Each row comes from the steps of one path. Every step used is in the known rows, and no mark comes twice. Write the path behind each row, first mark first.
Known rows
pava poror lased: [ 16  10  13 -11 -10  11   2   4  -2   4   5 -14  21 -12 -14  -2   4  -1
   2  15   5  -3  10  -1  12 -11  -8  -2  -3   3 -17   3]
gudif lased poror tudo fupi pava zigor: [ 29   7 -30 -18 -19   0  -4 -17  -9  -7  -3  15  14  23 -16  -5   8   0
   0  23   4  25  -6  42   7   4 -18  -5 -13  -8 -23   8]
duvu poror: [ -8   3   5  -9  -2  -2  -1  11  -8   7   0  -6  12  12  -4  11  -8  -4
   0 -11  -1   6   1  -5   4  -7   5   6  -1  -5   8   8]
varonim duvu: [ -8  -1  21  -1   4  -9  -2  12  -2   5  -3  -9   6  -2   0  14  -4   2
   3 -20  -2   2  -3  -2  15   5   5   0   3  -2  -1   7]
lased poror pava fupi tudo: [ 27   4 -12  24 -18 -11  -1  -7  -9   5   3  18   9  53  -9 -10  -3   4
  -1  24  -8   3  -5  33   2   1  -6   5 -17  -5   7 -14]
dolib fupi: [ -3   1  -9  -2   5 -11   1   4   8  -6   0  10  -2  -7   1   2   1   0
  -1  -2   1 -10   0  -3 -16  -1 -10  -2   7 -18 -12   1]
varonim duvu poror tudo fupi pava: [ 19   8  22 -14 -11 -25  -1  14 -17   0  -5 -14  37  48 -25  34  -6   4
  -5 -32   7  11   1  18  20  -3 -15  -4 -10 -24 -10  29]
fupi tudo poror pava zigor dolib pasada: [ 30   3 -15  -5  -1   1 -19  30 -19 -18  20   0  -5  52 -18 -13  -4 -15
   3 -28  -2  -8 -11  29  -5  -5 -30  -3  -5 -26 -11 -34]
tudo fupi pava poror: [ 31   6  10  11 -11   1  -5 -11   1 -18  -1  -9  16  29 -16 -13   6  12
   0  18   7   1  11  22   3 -11 -36 -11  -7  -9 -30  16]
gudif lased poror pava fupi: [  6   5 -20  14 -12  -4   2 -12 -11  12   2  18  -1  14  -6  -9  -5   0
   9  25  -9  23  -7  13  15   2 -12   6 -12   8  10  -4]
poror lased: [  7   6   1 -13  -6   1   4   5  -2   4   3  -6  14 -17  -6  -4   6  -5
  -3  -2   4   0   1  -2   8  -1   9   0  -2  -3 -12  -1]
fupi tudo poror duvu varonim: [ 50  16  -7   5 -17   2   2  45 -10   1  15 -25  36  14  -8  36   7  12
  10   1  -9   7 -11  21   5  10 -22  15 -12   6  -1 -26]
gudif lased fatop: [ -3   1  -9  -4   0   6   4  -8  -1  -9  -4   8  -2 -38  10  -3  -1  -6
   9  30  -6  24  10  10  13  -4 -35   3   9  18 -23   8]
fupi pava zigor: [ 14   1 -11 -10  -8   9 -13   5   3 -15   6  -4   1  20  -9 -21   4  -2
 -10  -4   5   2   1   6  -9  -7   0  -2  -3 -21 -27   1]
zigor pava poror: [  6   6  12  -1 -11   8  -7   8   3  -5   3 -13   1   2  -9  -4  -5  -2
   7  20  11 -16  10   4  -1 -13 -17   5   0 -11 -15   6]
duvu poror pava: [  2   8   3  -9 -10  -3   5   8 -17  13   3 -12  10  38 -14   5 -12  -4
  -3 -12  -7  16   1  -8  13  -8   4   6 -10  -3  20  -1]
poror pava zigor: [  9   5 -14 -14 -13   7  -5  -2  -9   5   6  -8  -7  31 -16 -23  -8  -4
  -5  -7  -6  12   1  -1   5  -5   6   1 -11  -7   5 -20]
dolib pasada: [-18  -1  -2   2   5  -5 -12   6  -4  -8   0   6  -2   5   1  11   1 -10
  -5 -17   1  -6  -2  -2  -5   2 -14  -8   8  -7   3   4]
fupi tudo poror: [ 40   4   1   9  -9   1   0  15   0 -11  10  -4   9  17  -4   5   7   8
  11   9  -1  -4 -11  28  -2  -1 -23   2  -1   5 -17 -17]
varonim duvu poror: [-16   2  26 -10   3 -10  -3  24 -10  12  -3 -15  18  10  -5  25 -12  -3
   2 -32  -2   8  -2  -8  19  -2  11   6   2  -7   8  15]
poror tudo fupi pava: [ 34   6  -3  -4 -14 -15   2  -9  -7 -13  -2   1  20  38 -20   9   5   6
  -7   0   9   3   3  26   1  -1 -25 -11 -12 -18 -19  14]
gudif lased: [ -1   2  -9  -3   1   4   2  -3   1  -1  -4   3  -6 -28   2  -2   2   0
   8  12  -2  12   0   6  10  -3 -19  -3   6  10  -9   2]
lased poror pava zigor dolib: [  5  -3 -20 -14   1   7  -5   2 -17   9   9   7  -7  40  -7 -22  -8 -15
  -1  -3  -5  10  -8  12   2   7  24   9 -17 -15  14 -15]
dolib fupi tudo poror duvu: [ 51  16 -20   8 -11  -7   5  29   4 -13  13  -5  23  12  -3  19   8  11
   6   4  -3  -9 -12  21 -23  -3 -35   7  -3 -16 -21 -18]
pava zigor: [  0   0 -12 -14  -5   8 -11   1  -1  -1   3   0  -5   5  -7 -17  -3  -5
  -3  -5   1   1   0   1  -4  -4   8   1  -2  -9  -7 -12]
fatop lased: [ -1  -5   6   5   1   1   4  -7  -1   1  -1   4   1   5   0  10   3  -4
 -10  11  -6   7  -1   7  -4  11 -10  -3   1   3 -13   7]
pava zigor dolib fupi tudo: [ 17  -4 -21  -9  12  -7 -14  17   5 -18   5  17  -6   9  -6 -24  -3 -10
  -4 -10   5 -27   2  26 -25  -8 -15  -3   5 -47 -33 -18]
fatop lased gudif: [ -3  -6   5   7  -6   1   7 -14  -5   6   0   1   2 -11  -1  15   5  -6
  -7  21  -9  17   6  17  -1  22 -26   1  -1   8 -28   9]
lased poror: [-4 -2 -6  2 -3  2  3 -7 -3  7 -1 11  4  8  9  6  4 -1  2 17 -3  8 -9  9
  0 11 18  7 -5  9 12  5]
varonim duvu poror pava zigor dolib fupi: [-10   2   3 -28  10 -16 -10  35 -17   9   7  -7   4  34 -20  -1 -22 -16
  -2 -53  -3  -1  -1  -9   6  -6   8   6  -3 -49  -1  -3]
varonim duvu poror pava fupi tudo: [ 15   8  20  13 -13 -23  -7  23 -17  10   1  -8  21  54 -22   8 -19   3
  -2 -24  -7   1   2  15  21 -12 -13   4 -10 -20   2  -4]

Write each row's path
[ 38  -1 -20  -8   7  -4 -12  31   2 -22  17  10  -1  15  -9 -16   1  -5
   9 -12   5 -23 -11  29 -24  -6 -24   2   3 -39 -38 -26] : pava zigor dolib fupi tudo poror
[ 19  16   3  -3 -12  11   0  29 -11  11   8 -28  33   2 -11  33  -2   8
   4   9  -6   8  10  -7  10   0 -16  10 -11   7  10  -5] : pava poror duvu varonim
[ -3  -4 -21 -18  16  -4 -13  15   2 -10   7  14 -11  -2  -5 -20  -7 -14
  -2 -21   6 -19   0   1 -23  -4  -2   0   4 -44 -22  -9] : pava zigor dolib fupi
[ 25   8   2 -14 -12   7   8  12  -7  -7  15  -8  23 -20  -2   2   6  -6
  11  14   0  17  -3   5  13   0 -17  12  -1  12 -29  -4] : tudo poror lased fatop
[ 20   5  -4  -7 -10 -15   5 -13 -11   2  -4   5  14  24 -19  13  -2   3
   0  -2   5   2   2  21   6   2 -16  -8 -11  -5   2   1] : poror tudo fupi
[ 11   5  -6  15 -11 -10  -2  -3  -9   6   7   4   0  34 -17 -14 -10   2
  -2  -4  -5   3   2  -1   4  -6 -11   1 -13 -11   7 -10] : poror pava fupi
[ 27   9   1 -13 -15 -16   1   2 -14  -6  -2  -5  32  50 -24  20  -3   2
  -8 -12   8   9   3  21   5  -7 -19  -4 -13 -23 -10  23] : duvu poror tudo fupi pava
[ 33  17   4   0 -15  12  -3  32  -7  -3  11 -32  38  17 -12  29   6  11
  -3  10  -2   9  11  -2   6  -2 -25   8 -11  -5 -11   9] : fupi pava poror duvu varonim
[ -1   2  -3  12 -11 -10 -13   9   4  -4   5   5  -3   3  -8 -13  -9  -5
   2   1  12 -21   1   3  -8  -8 -10   8  -3 -31 -15   0] : zigor pava fupi
[ 21   0   2   0  14  -3  -7  17   6 -24  10   4   6  13  -7  -6   3  -3
  -1   2  11 -22  11   5 -20 -13 -35  -5   5 -41 -40  21] : zigor dolib fupi pava poror
[ 44  11   0   7 -27  -5  -6  23  -1 -20  17   0  25  -6 -11 -14   1  -7
  11  26  11 -12   0  33   1 -12 -39  17  -3 -21 -57 -12] : zigor pava fupi tudo poror lased fatop
[ 48  18 -10  17 -28  -8 -11  54  -7  -4  20 -19  33  18 -16  23  -2   8
  12   2   2 -13  -9  24  -3   1 -32  23 -14 -25 -16 -26] : zigor pava fupi tudo poror duvu varonim
[ 35   5   0 -13   7  -9  -3  18  -2 -19  13   6  16  27 -18  16   0  -4
  -4   1  15 -23  11   9 -19 -13 -41  -6  -1 -43 -34  23] : zigor dolib fupi pava poror tudo
[ 22   1  -4  23  -7 -11  -9   2   2  -9   1  14   7  18  -8 -11  -3   5
  -2   8   2 -16   2  25  -7  -8 -22  -2  -3 -16 -17 -10] : pava fupi tudo
[  8  -1 -14 -16   3   5  -8   8 -14   2  10  -3 -12  31 -16 -28 -12 -14
  -4 -20  -2   2   1   3   2  -4   6   2 -11 -24   2 -20] : poror pava zigor dolib
[ 37   9   9  -9 -13   4   0   4  -5 -10   9  -9  23  34 -19  19   4   5
  -5  16  10  -2  11   9  -1 -13 -31  -5  -7  -8 -20  20] : fupi pava poror tudo
[ 30  -1 -15 -10 -19  -3  -2 -21 -12  -6   0  14  21  57 -18   8   9  -4
 -18  21   1  19  -7  42  -6  18  -9  -6 -18 -15 -26  14] : fatop lased poror tudo fupi pava zigor
[ 45   8   1  -3 -22   2   7  13  -5  -1  13 -13  25 -17 -11   5  14   3
  10  18   0   7  -4  36   9   9 -30   7  -6   6 -44 -16] : fupi tudo poror lased gudif
[  5   4   1 -14  -8   4   7  -1  -5  -4   2  -1  18 -27   1  -5   3 -11
  -2  16   0  13  10   2  12  -2  -7   6   1   4 -25   5] : poror lased fatop
[ 47  10 -22  -7 -17  -3  -3  17  -1 -13  16  -1   2  41 -19 -17   0   5
   5   0  -6  -3 -11  24 -13  -7 -26   2  -5 -20 -24 -37] : dolib fupi tudo poror pava zigor
[ 19   4 -19 -19   1 -10  -9  26 -12  -5   7   5   3  47 -19 -18 -15 -14
  -7 -22  -2 -11   3  19 -12 -15 -11   4  -5 -50 -13 -18] : duvu poror pava zigor dolib fupi tudo
[  5   3  -8   1 -10   0   8 -10 -12  13   2   3   2  34   0   0  -1  -1
   0  15 -10  19  -8   6   9  10  17   7 -13  11  24  -4] : lased poror pava
[ 23   9  -1  14 -18 -15  -4  10 -14   5   4   1  16  57 -21  -6 -15   1
  -4  -4  -6   0   4  18   6 -16 -19   4 -13 -19   3 -10] : duvu poror pava fupi tudo
[ -9   7  27 -23  -4  -9   0  28 -13  17   0 -20  32  -7 -11  21  -6  -7
  -1 -33   2   7  -2 -10  28  -2  20   6  -1 -10  -4  13] : varonim duvu poror lased
[ 40  17   2   7 -19   3  -2  19 -10  -7   4 -30  42  26 -20  19   6  15
  -1  10  -2  12  12  15  10   0 -35   1 -17  -8 -15   7] : tudo fupi pava poror duvu varonim
[ 21   2  -2  10  -7  -8  -3 -10   1 -17  -4  -1   9  24  -8 -13   7   8
  -5   1   5   4   2  21   0  -1 -19 -10  -6 -17 -25  12] : tudo fupi pava
[ 27   9   3 -13 -11   4   6  18  -4   2  15 -14  20 -10  -9   4  10   0
  10  -3   4   5 -12   0   9   2  -1   6  -5   4 -16 -10] : tudo poror lased
[ 31  11  13  -9 -13  11  -1   7   1 -11   8 -18  27   3 -14  -7  12   2
  -5  16  10  -2  11   3   7 -14 -16  -4  -4 -10 -37  16] : fupi pava poror lased
[ 16  18   5  -5 -19  10  -5  38  -7   7   9 -34  27  -2 -13  27  -5   3
   5  12   2  -4  10  -4   7  -2 -17  17 -10 -10   0  -3] : zigor pava poror duvu varonim
[ 45   9   2  -6 -17   5   7  14  -5 -16  13  -5  28  -9  -2  -1  10  -2
   9  25  -1   8  -1  30   9  -4 -30   9   0   9 -41 -13] : fupi tudo poror lased fatop
[ 39   6  -1  21 -19  -9 -13  25   4 -16  15   1   7  20 -12  -9  -2   4
  13  10  10 -24  -9  31 -10 -10 -33  11  -4 -25 -32 -17] : zigor pava fupi tudo poror
